What can hang from each mark:
C: D T
L: Q T
D: C J
T: C L V
V: Q T
Q: L M V
J: D

Each row was made from one small tree. The marks that hang from a mark follow it in brackets, in alphabetical order. Every link used is in the known rows. Write each row's tree.
Known rows:
T{C{D{J}} V}: [-0.451, -0.780, 4.170, 0.742, 0.200, 0.314, 1.089, -0.412, 1.144, -0.991, 1.851, -0.043, -0.527, -0.432, 0.627, -0.126, -0.522, -0.880, -0.206, 1.495, -0.536]
J{D{C{T{L V{Q}}}}}: [-1.846, -2.161, 5.997, 2.030, -0.472, 2.137, 1.541, -0.748, 0.258, -0.662, 0.238, 0.608, 0.347, -2.035, 1.549, 3.149, -2.351, -0.724, -0.470, 0.880, 1.944]
L{Q{M} T{V}}: [2.060, -1.363, 1.894, 0.546, 0.309, -0.638, 0.318, -0.487, -2.268, 0.766, -0.816, 0.892, -0.331, 0.686, -3.310, 2.281, 0.593, 0.172, 0.217, 1.292, 1.725]
Q{L{T{C V}} M}: [0.147, -0.696, 0.384, 0.465, 1.291, 0.455, 0.057, 0.156, -0.790, 1.505, -0.340, 1.506, -1.167, 0.541, -1.232, 1.902, 0.189, -1.830, -0.661, -1.067, 1.688]
L{Q{V} T}: [3.008, -1.037, -0.131, -0.501, 1.007, 0.257, -0.297, -0.544, -1.537, 0.662, -1.775, 1.441, 0.711, 1.243, -3.204, 2.165, 0.029, 1.358, 2.499, -0.356, 1.053]
T{C L}: [-1.167, -0.033, -0.407, 1.617, 1.889, 0.753, 0.869, -0.370, -1.126, 1.142, 1.629, 0.381, -0.203, 0.105, 0.684, 0.661, -1.137, -0.952, -1.236, 0.039, -0.156]
D{C{T{L}} J}: [-1.115, -1.021, 1.013, 0.540, -1.674, 0.866, 1.657, -1.020, 0.447, 0.347, -0.174, 0.406, -0.422, -1.681, 1.063, 1.386, -0.756, -2.004, 3.529, -1.442, -0.167]
C{D T{L V{Q{M}}}}: [-1.822, -1.845, 3.599, -0.007, -0.671, 0.374, 0.678, -0.681, -0.465, -0.575, 2.970, 1.206, -0.745, -1.473, -0.200, 0.403, -1.828, -2.562, -3.254, 0.169, 1.914]
D{C J}: [-0.005, -0.390, 1.154, 0.498, -1.734, -0.064, 0.473, -0.059, 1.373, 0.011, -0.825, -0.132, -0.202, -0.829, 0.462, 1.129, 0.480, 0.299, 3.997, -1.154, -0.235]
J{D{C{T{L V}}}}: [-1.455, -1.855, 3.766, 1.390, -0.402, 2.097, 1.975, -0.796, 0.050, 0.307, -0.393, 0.645, 0.636, -1.458, 2.063, 2.355, -1.960, -1.937, 0.933, 0.884, 1.069]
V{T}: [0.122, -0.581, 0.293, -0.306, 0.074, 0.292, 0.255, -0.652, 0.123, -0.251, 1.012, 0.673, 0.609, 0.770, -0.792, 0.400, -0.527, -0.899, -0.291, -0.843, -0.327]
Q{L{T{V}} M}: [-0.133, -0.646, -0.332, -0.362, 0.312, -0.193, -0.471, 0.033, -0.659, 1.566, -1.614, 1.550, -0.947, 0.285, -1.551, 1.526, 0.165, -1.221, 0.552, -1.265, 2.053]
C{D{J} T{L}}: [-1.043, -0.386, 0.894, -0.890, -0.970, 0.158, 1.325, -1.483, 0.577, -0.780, 0.923, 0.464, -0.879, -0.752, 0.801, -1.470, -1.564, -2.018, 3.330, -0.501, -0.466]
D{C{T{V{Q}}} J}: [-0.834, -2.178, 6.470, 1.082, -2.058, 1.418, 1.292, -0.579, 1.439, -1.695, 0.664, -0.030, -0.446, -2.869, 0.420, 2.892, -0.161, -1.095, 0.189, -0.123, 0.891]
D{C{T}}: [1.073, -1.605, 1.151, -0.858, -1.524, 1.367, 1.101, -0.245, 0.641, -0.935, -0.085, 0.045, -0.069, -1.448, 1.003, 1.792, 0.039, -2.111, 1.423, -0.629, 0.017]
V{Q}: [-0.352, -0.260, 2.152, 0.624, -0.083, 0.092, -0.365, -0.038, 0.153, -0.920, 0.800, -0.061, -0.150, -0.565, -0.558, 0.784, -0.396, 1.030, -1.279, -0.207, 0.748]
C{D{J} T}: [0.507, -0.565, 1.876, -1.710, -1.804, 0.108, 0.945, -1.028, 1.531, -1.953, 0.527, 0.103, -0.814, -0.694, 0.635, -1.879, -0.456, -1.758, 3.349, -0.222, -0.531]
C{D{J} T{L{Q} V}}: [-0.106, -1.535, 5.145, 0.282, -0.184, -0.099, 1.737, -1.523, -1.161, -1.359, 1.042, 0.466, -0.301, -1.144, -0.804, 0.838, -1.294, -1.762, 0.129, 1.841, -0.021]
Q{L{T} M V}: [0.716, -0.200, -3.068, -1.330, 0.046, -0.221, -1.668, 0.499, -0.177, 2.488, -2.193, 2.696, -0.207, 1.123, -2.257, 0.388, 0.207, -0.541, 2.437, -4.143, 2.314]
L{Q T{V}}: [2.249, -1.401, 2.532, 0.506, 1.204, 0.252, 0.903, -0.982, -2.041, -0.317, -1.260, 0.230, -0.064, 0.315, -2.498, 3.309, 0.014, 0.619, 0.356, 2.417, 0.900]
C{D T}: [1.175, -0.993, 0.956, -2.318, -0.882, 0.798, 0.872, -0.658, 0.865, -2.002, 1.091, 0.074, -0.434, -0.516, 0.793, -0.963, -0.815, -2.110, 0.557, 0.543, -0.296]
Q{L{T{C}} M V}: [0.905, -0.345, -2.217, -0.526, 1.157, 0.412, -1.236, 0.674, -0.213, 2.416, -0.929, 2.667, -0.370, 1.406, -1.871, 0.727, 0.109, -1.055, 1.416, -3.890, 1.990]

Write each row's tree:
[-0.927, -1.795, 4.579, 0.576, -1.175, 0.431, 0.158, 0.098, -0.062, -0.672, 1.940, 0.681, -0.543, -1.703, -0.798, 0.718, -0.069, -1.930, -3.773, -0.230, 1.976]  C{T{V{Q{M}}}}
[0.364, -0.810, 2.034, -0.695, 0.254, -0.314, -0.973, 0.236, 0.886, -1.137, 3.051, 1.863, -0.587, 1.095, -1.520, 0.115, -1.036, -1.453, -2.182, -3.024, 1.042]  V{Q{L M} T{C{D}}}
[-0.876, -1.087, 1.081, 0.695, 0.549, 0.043, 0.276, -0.737, -0.287, -0.126, 4.487, 1.724, -0.302, 1.029, -1.114, 0.092, -2.181, -1.508, -2.003, -1.648, 0.778]  V{Q{M} T{C{D} L}}
[0.672, -1.288, 2.788, 0.761, -1.208, 0.125, 1.510, -1.108, -0.998, -0.512, -0.526, 0.352, -0.181, -1.246, -0.780, 2.599, -0.314, -1.234, 3.212, -0.409, -0.100]  D{C{T{L{Q}}} J}
[-0.701, -1.129, 1.456, 0.488, -0.882, 1.680, 1.540, -0.716, 0.339, 0.081, -0.913, 0.676, 0.415, -0.794, 1.921, 1.308, -1.783, -1.190, 3.148, -0.329, 0.768]  J{D{C{T{L}}}}
[0.790, -1.109, 2.713, 0.138, 0.571, 0.996, 1.716, -1.189, 0.857, -0.733, 0.395, 0.266, -1.047, 0.143, -0.225, 0.874, -0.810, -0.590, 2.995, 1.594, -0.028]  L{T{C{D{J}} V}}
[2.796, -0.960, -0.876, -0.489, 0.080, -0.750, -1.001, 0.001, -1.786, 1.730, -1.352, 2.124, 0.462, 1.474, -4.025, 1.206, 0.617, 0.700, 2.189, -1.559, 1.964]  L{Q{M V} T}
[0.033, -2.108, 4.922, 0.595, -1.191, 2.075, 1.517, -0.217, 1.014, -0.876, -0.838, 0.244, 0.673, -1.447, 1.919, 2.011, -0.896, -1.438, 1.046, 1.122, 1.034]  J{D{C{T{V}}}}
[-0.642, -1.844, 6.814, 0.688, -0.863, 1.784, 0.302, 0.187, 1.377, -1.741, -1.169, 0.778, 0.081, -1.846, 1.251, 2.887, -1.217, -0.601, -0.603, -0.671, 2.109]  J{D{C{T{V{Q{L}}}}}}
[0.403, -1.135, 1.953, -0.299, -2.385, 0.754, 1.246, -0.591, 1.401, -0.951, -0.521, -0.073, -0.408, -1.534, 0.882, 0.921, 0.316, -1.615, 3.890, -1.209, -0.315]  D{C{T} J}
[0.246, -1.106, -0.250, 0.283, 0.275, 0.621, -0.640, 0.491, 0.175, 1.887, 2.455, 2.464, 1.118, 1.482, -1.635, -0.213, -0.218, -1.896, -1.781, -3.421, 0.872]  Q{M V{T{C}}}
[-1.328, -0.923, -1.337, 1.195, 1.126, 0.471, -0.224, -0.101, -0.822, 3.116, 2.863, 2.934, 1.052, 1.289, -1.495, 0.269, -1.217, -2.218, -2.070, -3.708, 1.030]  Q{M V{T{C L}}}
[3.073, -1.823, 3.223, -0.017, 1.872, 0.769, 1.541, -1.028, -1.425, -1.461, 0.670, 0.281, -0.414, 0.782, -1.722, 2.818, -0.630, -0.203, 0.106, 3.322, 0.206]  L{Q T{C{D} V}}
[-0.050, -0.692, -0.494, -0.099, 0.717, 0.354, -1.535, 0.917, 0.210, 2.018, 1.365, 3.009, 0.787, 1.497, -1.715, 0.048, -0.168, -2.192, -2.007, -4.942, 1.141]  Q{L M V{T{C}}}
[1.543, -0.384, 0.212, -0.625, 0.274, 0.558, 1.331, -1.256, 0.968, -0.817, 0.133, 0.193, -1.263, 0.961, -0.337, -0.453, -0.669, -0.046, 5.455, 0.434, -0.465]  L{T{C{D{J}}}}
[1.245, -0.921, 0.959, 0.417, 2.133, 0.341, 0.096, -0.181, -1.600, 0.354, 1.804, 1.662, 0.878, 0.950, -1.381, 1.236, -1.492, -0.151, -1.282, 0.008, 0.231]  T{C{D} L{Q{V}}}
[0.791, -1.727, 2.920, 0.206, 0.627, 0.736, 0.494, -0.412, 0.017, -0.671, 2.178, 0.957, -1.260, 0.139, -1.496, 1.495, -0.906, -0.549, -0.918, 0.918, 1.806]  L{T{C{D} V{Q{M}}}}
[1.810, -1.244, 1.023, -0.123, -0.289, -0.868, -1.248, 0.200, -1.157, 1.244, 1.059, 2.441, 1.671, 1.586, -3.864, 0.565, 0.287, -0.394, -1.406, -2.645, 1.268]  L{Q{M V{T}}}
[-0.053, -0.488, 3.847, -0.153, 0.198, 0.128, -0.228, -0.551, 1.747, -2.131, 2.112, 1.130, -0.670, 0.604, -0.963, 0.154, -1.212, -0.366, 0.471, -2.371, -0.146]  V{Q{L} T{C{D{J}}}}
[-0.997, -1.090, 5.472, 1.382, -0.713, -0.511, 0.079, 0.082, 1.212, -0.963, 3.027, 0.532, -1.002, -0.585, -0.663, -0.400, -0.388, -0.349, -1.684, 0.059, 1.139]  T{C{D{J}} V{Q{M}}}
[-0.836, -1.131, 6.454, -0.743, -1.040, 0.343, 0.167, -0.517, 1.548, -2.716, 0.605, 0.599, -1.148, -1.858, 0.111, 0.330, -0.965, -1.564, -0.533, -0.693, 0.954]  C{D{J} T{V{Q{L}}}}
[0.257, -1.250, 1.985, 0.811, -2.185, -0.796, 0.948, -0.622, -1.222, 0.541, -0.045, 0.894, -0.373, -0.929, -1.534, 1.688, 0.249, -1.735, 2.939, -1.638, 0.800]  D{C{T{L{Q{M}}}} J}
[-0.638, -1.809, 5.474, 0.551, -0.208, 1.331, 0.806, -0.357, 0.085, -1.695, 1.456, 0.118, -0.347, -2.181, 0.101, 1.535, -0.612, -1.327, -3.382, 1.019, 1.166]  C{T{V{Q}}}
[-0.540, 0.076, -1.361, -0.650, -0.341, -0.695, -2.255, 1.417, 0.250, 2.194, -0.879, 2.432, 0.389, 0.516, -1.344, -0.559, 0.411, -0.831, -0.687, -4.412, 1.883]  Q{L M V}
[-0.153, -1.549, 5.150, -1.292, -0.152, 1.010, 0.028, -0.269, 0.834, -2.720, 1.007, 0.668, -0.827, -1.696, 0.309, 1.085, -1.278, -1.985, -3.010, 0.003, 1.242]  C{D T{V{Q{L}}}}
[1.437, -1.173, 1.712, 0.441, 1.871, 0.135, 1.240, -1.380, -1.760, -0.872, 3.024, 1.079, 0.491, 1.585, -1.607, 1.485, -1.886, -1.102, -1.269, 0.847, -0.744]  V{T{C{D} L{Q}}}
[3.354, -0.644, 1.883, -0.298, 0.650, -0.219, 1.134, -1.291, -0.429, -1.584, -0.112, 0.159, -1.028, 1.289, -2.169, 0.650, -0.125, 0.888, 4.707, 1.479, -0.479]  L{Q T{C{D{J}}}}
[0.490, -1.892, 3.219, -0.220, -0.267, -0.467, 0.890, -0.761, -2.031, -0.406, 1.969, 1.209, -0.192, -0.576, -1.440, 0.890, -1.014, -2.849, -2.386, 1.435, 1.189]  C{D T{L{Q{M}} V}}
[3.267, -1.072, 1.794, -0.638, 0.816, 0.211, 0.367, -0.795, -0.177, -0.501, -0.341, 1.337, -0.008, 1.456, -2.671, 0.658, -0.361, 1.020, 4.354, -0.195, 0.219]  L{Q{V} T{C{D{J}}}}
